Each row was made from one walk, in order. Every step used is in the known rows, and no mark comes twice. Write each row's walk.
Known rows:
sitezul -> denam -> kapa -> zadufom -> fupo -> godi: [ 29.5 -10.8 -34.8  35.1   6.4 -15.9  23.3  21.7  -2.8  31.1  -3.2  -5.3
  26.2 -11.2  -7.4  -0.9  13.1  47.9 -43.3 -15.3]
denam -> sitezul -> godi: [ 22.5  -1.7 -12.8   7.4   1.0 -14.8  -0.1  -6.7 -13.4  43.5 -16.4  31.0
   5.0  -8.2 -30.9 -32.6  33.2  34.5 -33.5 -52.2]
kapa -> zadufom -> fupo -> denam -> sitezul -> godi: [ 31.2 -22.5 -29.0  -2.2   6.8  -0.6  14.6 -15.4 -38.2  29.8 -53.3  26.4
  28.8   5.9  -9.6 -19.6  43.3  34.7 -47.8 -39.8]
denam -> kapa -> zadufom: [ 26.4  -6.4 -41.8  28.1  28.0  -5.0  -1.0  11.6 -21.6  11.8   6.5  20.7
  35.0  13.3 -14.5  -0.5  29.5  28.4 -50.0  -1.8]
zadufom -> fupo: [ 32.3 -36.1 -27.7   8.2  -0.5  29.0 -22.5   7.6  -5.7  20.6  -3.1  -6.2
   7.2 -15.6  13.2  -7.0  17.0  56.4 -28.8 -31.2]
roga -> kapa -> godi: [ 18.1 -23.0 -15.3   9.6  14.9  10.3 -16.2   9.2 -27.1  39.6  43.6  20.5
  -8.0  17.5  -3.2   8.9  31.1  45.6 -16.8 -18.5]
zadufom -> fupo -> denam -> sitezul -> godi: [ 30.1 -20.9 -18.5   2.2  -3.8  -6.4  10.6 -10.1 -24.7  35.4 -41.4  31.4
   9.1 -12.5 -12.8 -16.6  40.3  53.7 -36.7 -51.2]
sitezul -> denam -> kapa: [ 46.6  -1.0 -34.7  36.8  13.2 -53.6  -1.7  17.9   4.4  33.1   6.7  34.6
   3.8 -12.0 -33.5   2.9  25.8  50.0 -33.0 -28.3]
roga -> kapa -> zadufom: [ 32.0 -18.8 -26.0  -1.5  21.1  20.0 -29.0  15.8 -26.5  14.6  27.1  15.8
  18.0  20.2   5.1   2.4  22.0  36.0 -37.8   7.8]
denam -> sitezul: [ 35.6 -12.0 -21.9  13.1   0.3   5.2 -18.7 -10.9 -17.6  26.8  -5.2   8.8
   8.4  -0.7 -16.8 -15.0  41.0  48.2 -47.3 -44.8]
zadufom -> fupo -> godi -> sitezul -> denam: [ 37.6   4.5 -12.5  -0.9  -9.1 -20.0  -9.3  16.8  32.2  61.3  -9.9   0.0
  -2.9 -31.1  -1.1  11.4  17.2  52.9 -23.6 -72.2]
denam -> kapa -> godi: [ 16.2  -9.2 -32.7  40.4  21.6 -18.8  10.2   3.3 -21.9  36.6  21.0  28.4
   6.1  10.0 -26.2   2.6  36.5  35.9 -27.5 -27.4]
kapa -> zadufom -> fupo -> godi -> sitezul -> denam: [ 35.5   3.3 -23.3  -5.3  -1.1 -13.8  -5.1  14.9  21.2  56.0 -23.7  -5.7
  14.4 -13.8   1.9   8.7  18.7  33.0 -34.1 -61.4]
zadufom -> fupo -> godi: [ 17.8 -21.1 -14.0  22.5  -5.8  29.0  -6.1  20.2   2.2  28.7  14.3 -18.6
   6.9 -26.4  14.0  -3.7   5.5  70.4 -31.2 -33.5]
fupo -> godi -> sitezul: [ 15.3  20.2  -3.8   0.5  -3.1   8.7 -23.7  23.5  24.1  50.6  17.6   3.4
   5.4 -26.3   4.0  16.2  17.4  56.0 -28.5 -65.3]
kapa -> zadufom: [ 22.7 -15.0 -33.2   7.7  18.0  19.1 -27.1   5.0 -24.8  18.7  -5.9   9.1
  27.2  16.4  -0.3  -4.8  18.6  20.7 -48.0 -14.9]
roga -> kapa -> godi -> fupo -> denam: [ 11.4 -22.3  -1.4  13.8  30.1   3.2 -28.6  16.7 -31.2  27.1  -2.4  41.2
  12.6  20.4  13.3  17.6  21.6  54.1 -32.7 -12.1]
kapa -> zadufom -> fupo -> denam -> sitezul: [ 42.7 -33.9 -40.3   5.3   4.3  16.0  -5.0 -18.4 -44.2  13.7 -47.6   4.6
  30.8  15.4   5.7  -0.3  51.4  50.1 -63.9 -29.9]
kapa -> roga: [ 34.8 -19.3 -29.5  24.1   2.7  23.6 -30.1   5.5 -19.9   4.1   4.6  16.2
  20.2   7.1  18.0  21.9  23.3  25.0 -38.2 -28.6]
sitezul -> denam -> kapa -> zadufom: [ 40.5  -3.5 -45.5  27.9  24.9 -37.7   3.3  13.4 -12.2  25.7 -10.3  27.2
  29.5  13.2 -30.0  -2.4  26.3  23.7 -48.0  -9.5]
sitezul -> godi -> fupo -> denam -> kapa: [ 13.4   1.8  -9.2  33.3  29.3 -37.3   1.2  28.9 -10.4  21.7 -25.3  60.1
  30.7 -10.1 -15.0  -3.2  18.4  50.4 -38.0 -14.5]
sitezul -> godi -> fupo: [  0.6  -0.3   9.6  11.3  26.3  -4.6 -22.2  21.9   6.5  36.8 -20.1  36.6
  20.4 -10.2  -8.2 -28.3  -4.8  23.1 -21.8 -31.9]

Write each row's walk:
[ 34.9 -37.9 -42.0   1.5   9.6  26.9 -17.5   1.4 -34.7  10.0 -34.2   8.6
  30.2   9.2  23.6  11.4  28.4  49.1 -53.9 -16.1] => kapa -> zadufom -> fupo -> denam
[ 45.4 -12.8 -40.7  39.7  10.3 -10.2  -6.3   8.6 -29.8 -10.2  -0.4  40.8
  32.1   6.8  10.7  44.3  42.3  46.5 -50.3 -12.9] => fupo -> denam -> kapa -> roga
[ 39.8  10.2 -25.7  21.8   2.4 -43.5  15.9  27.0  29.4  49.2   1.1  12.3
   4.3 -32.2 -18.1  14.7  25.3  61.7 -26.1 -53.9] => zadufom -> fupo -> godi -> sitezul -> denam -> kapa
[ 33.5  21.3 -30.7  19.5  16.4 -42.3  12.7  20.3  10.0  44.0  -3.6  20.1
  29.2  -2.1 -21.9  11.3  27.4  26.6 -45.1 -35.0] => fupo -> godi -> sitezul -> denam -> kapa -> zadufom
[ 14.0 -14.6  -4.8  15.3  22.0   4.2 -44.2  19.6 -13.2  16.8 -31.6  29.3
  26.4  -1.2  13.2   9.5  13.3  57.0 -48.8 -24.2] => godi -> fupo -> denam
[ 26.5  -9.7 -34.3   5.5  13.4 -10.8   8.9   1.8  -7.4  46.7 -11.9  28.4
  11.2  -1.3  -5.7  32.1  51.4  51.4 -25.3 -58.2] => zadufom -> fupo -> denam -> kapa -> godi -> sitezul
[ 20.5  -3.1 -17.5  38.7  29.1 -24.7 -16.0  28.1  -8.8   9.7 -14.7  40.5
  31.2  -3.2  -5.9  13.6  22.3  63.3 -48.3  -9.8] => godi -> fupo -> denam -> kapa
[ 33.2   2.4 -19.0  -5.0   9.0 -34.4 -14.6  -0.3   9.9  70.4 -12.9  28.0
  -9.4   0.9 -20.8  13.2  35.6  19.4 -19.1 -78.4] => kapa -> godi -> sitezul -> denam
[ 24.0 -20.7  -4.4  12.9  22.9  -7.0 -15.9  -1.6 -38.4  28.5 -16.0  32.4
  17.7  23.7  -1.6   6.2  48.9  57.9 -45.5 -25.2] => roga -> kapa -> godi -> fupo -> denam -> sitezul
[ 16.5   3.1 -17.5  -9.1  11.9   6.8 -19.9  -0.9   1.8  58.4   5.1  17.9
   0.4   3.0  -7.1  13.4  39.0  23.5 -18.0 -70.5] => kapa -> godi -> sitezul
[ 19.0  11.5 -26.5  11.1  18.3 -16.7   0.5   6.7   2.7  52.3  11.4  30.4
   7.8   1.5 -22.1  16.7  46.2  31.5 -20.9 -59.5] => denam -> kapa -> godi -> sitezul
[ 23.1   9.3 -28.4   9.5  15.7 -23.4   0.4   6.0  -7.4  48.3  -3.9  39.4
   9.7   1.7 -15.4  31.1  53.4  45.3 -30.2 -58.0] => fupo -> denam -> kapa -> godi -> sitezul
[ 11.8  -1.2 -24.6  24.1  40.4 -25.2   5.8  21.5 -27.2  17.2 -37.3  50.9
  49.6  13.9 -12.3  -3.8  20.9  21.9 -48.2   1.3] => sitezul -> godi -> fupo -> denam -> kapa -> zadufom
[ 43.1   9.1 -16.2  -9.1   0.5 -33.9 -31.6  12.5  23.7  57.9 -15.5  24.5
  -7.6 -14.7 -14.3   9.6  26.6  36.7 -24.4 -73.1] => godi -> sitezul -> denam
[ 23.5  -0.6  -8.9 -15.9  12.5   7.0 -22.4  10.8  -3.4  53.8  32.5  23.5
  -9.8   6.7  -2.3  22.5  41.7  41.7 -10.1 -51.6] => roga -> kapa -> godi -> sitezul
[ 29.5 -37.7 -40.8   3.8  12.7  37.2 -14.9   2.2 -22.4  16.3 -16.6  -8.1
  28.3   6.0  15.1  -8.5  18.4  30.5 -40.2 -17.6] => kapa -> zadufom -> fupo
[ 12.2  -5.7 -11.4  44.3  39.8 -43.9   1.3  13.0  -4.0  44.0 -14.3  35.8
  18.7  12.2 -24.9  -4.3  19.3  21.3 -27.7 -30.4] => sitezul -> denam -> kapa -> godi -> fupo
[  5.1 -19.0  -5.5  22.1  27.7   3.3 -26.9   7.8 -28.0  31.7 -30.1  32.3
  22.4  16.1   7.8  12.9  20.7  39.0 -41.4 -33.2] => kapa -> godi -> fupo -> denam
[  6.1  -1.8   7.3  14.9  20.8 -10.1 -11.0   7.9  -3.7  38.6 -34.9  31.8
  24.4  -5.4 -18.4 -34.9  14.6  24.8 -32.3 -43.1] => denam -> sitezul -> godi -> fupo
[ 51.5 -38.9 -34.6  -5.3   4.8  16.0  -8.4  -7.2 -45.9  11.1 -21.3   6.3
  24.9  17.2  10.6   4.9  53.6  66.7 -56.3 -11.2] => roga -> kapa -> zadufom -> fupo -> denam -> sitezul
[ 23.3   7.4 -27.4   9.5   8.8   7.3   9.1  21.0  14.4  36.2   1.3  -4.3
  29.0 -16.9   5.2  14.9  26.1  49.8 -34.0 -40.7] => denam -> kapa -> zadufom -> fupo -> godi -> sitezul
[ 46.5  16.8 -28.3  15.0  10.2 -58.0  -3.9  18.9  23.5  48.0   1.3  36.9
   2.0 -18.2 -31.3  12.3  34.8  45.5 -28.1 -52.4] => godi -> sitezul -> denam -> kapa
[ 25.1  -4.0 -13.1   2.8   0.7 -20.0   0.1  -6.3 -25.7  39.1 -33.8  44.4
   7.2  -6.9 -21.9 -17.5  42.5  47.6 -44.7 -51.4] => fupo -> denam -> sitezul -> godi
[ 34.3 -29.9 -49.2  21.7  18.1  13.2   5.6   9.3 -18.0   9.4  -8.1   3.4
  35.2   5.9   0.5  -5.6  25.8  38.4 -41.9  -3.4] => denam -> kapa -> zadufom -> fupo
[ 19.6  -6.0 -30.3  28.7  41.0 -11.9  -9.9  19.2 -25.1   5.4 -29.1  35.1
  53.8  21.2  -2.2  10.6  25.3  33.6 -59.5   7.0] => godi -> fupo -> denam -> kapa -> zadufom
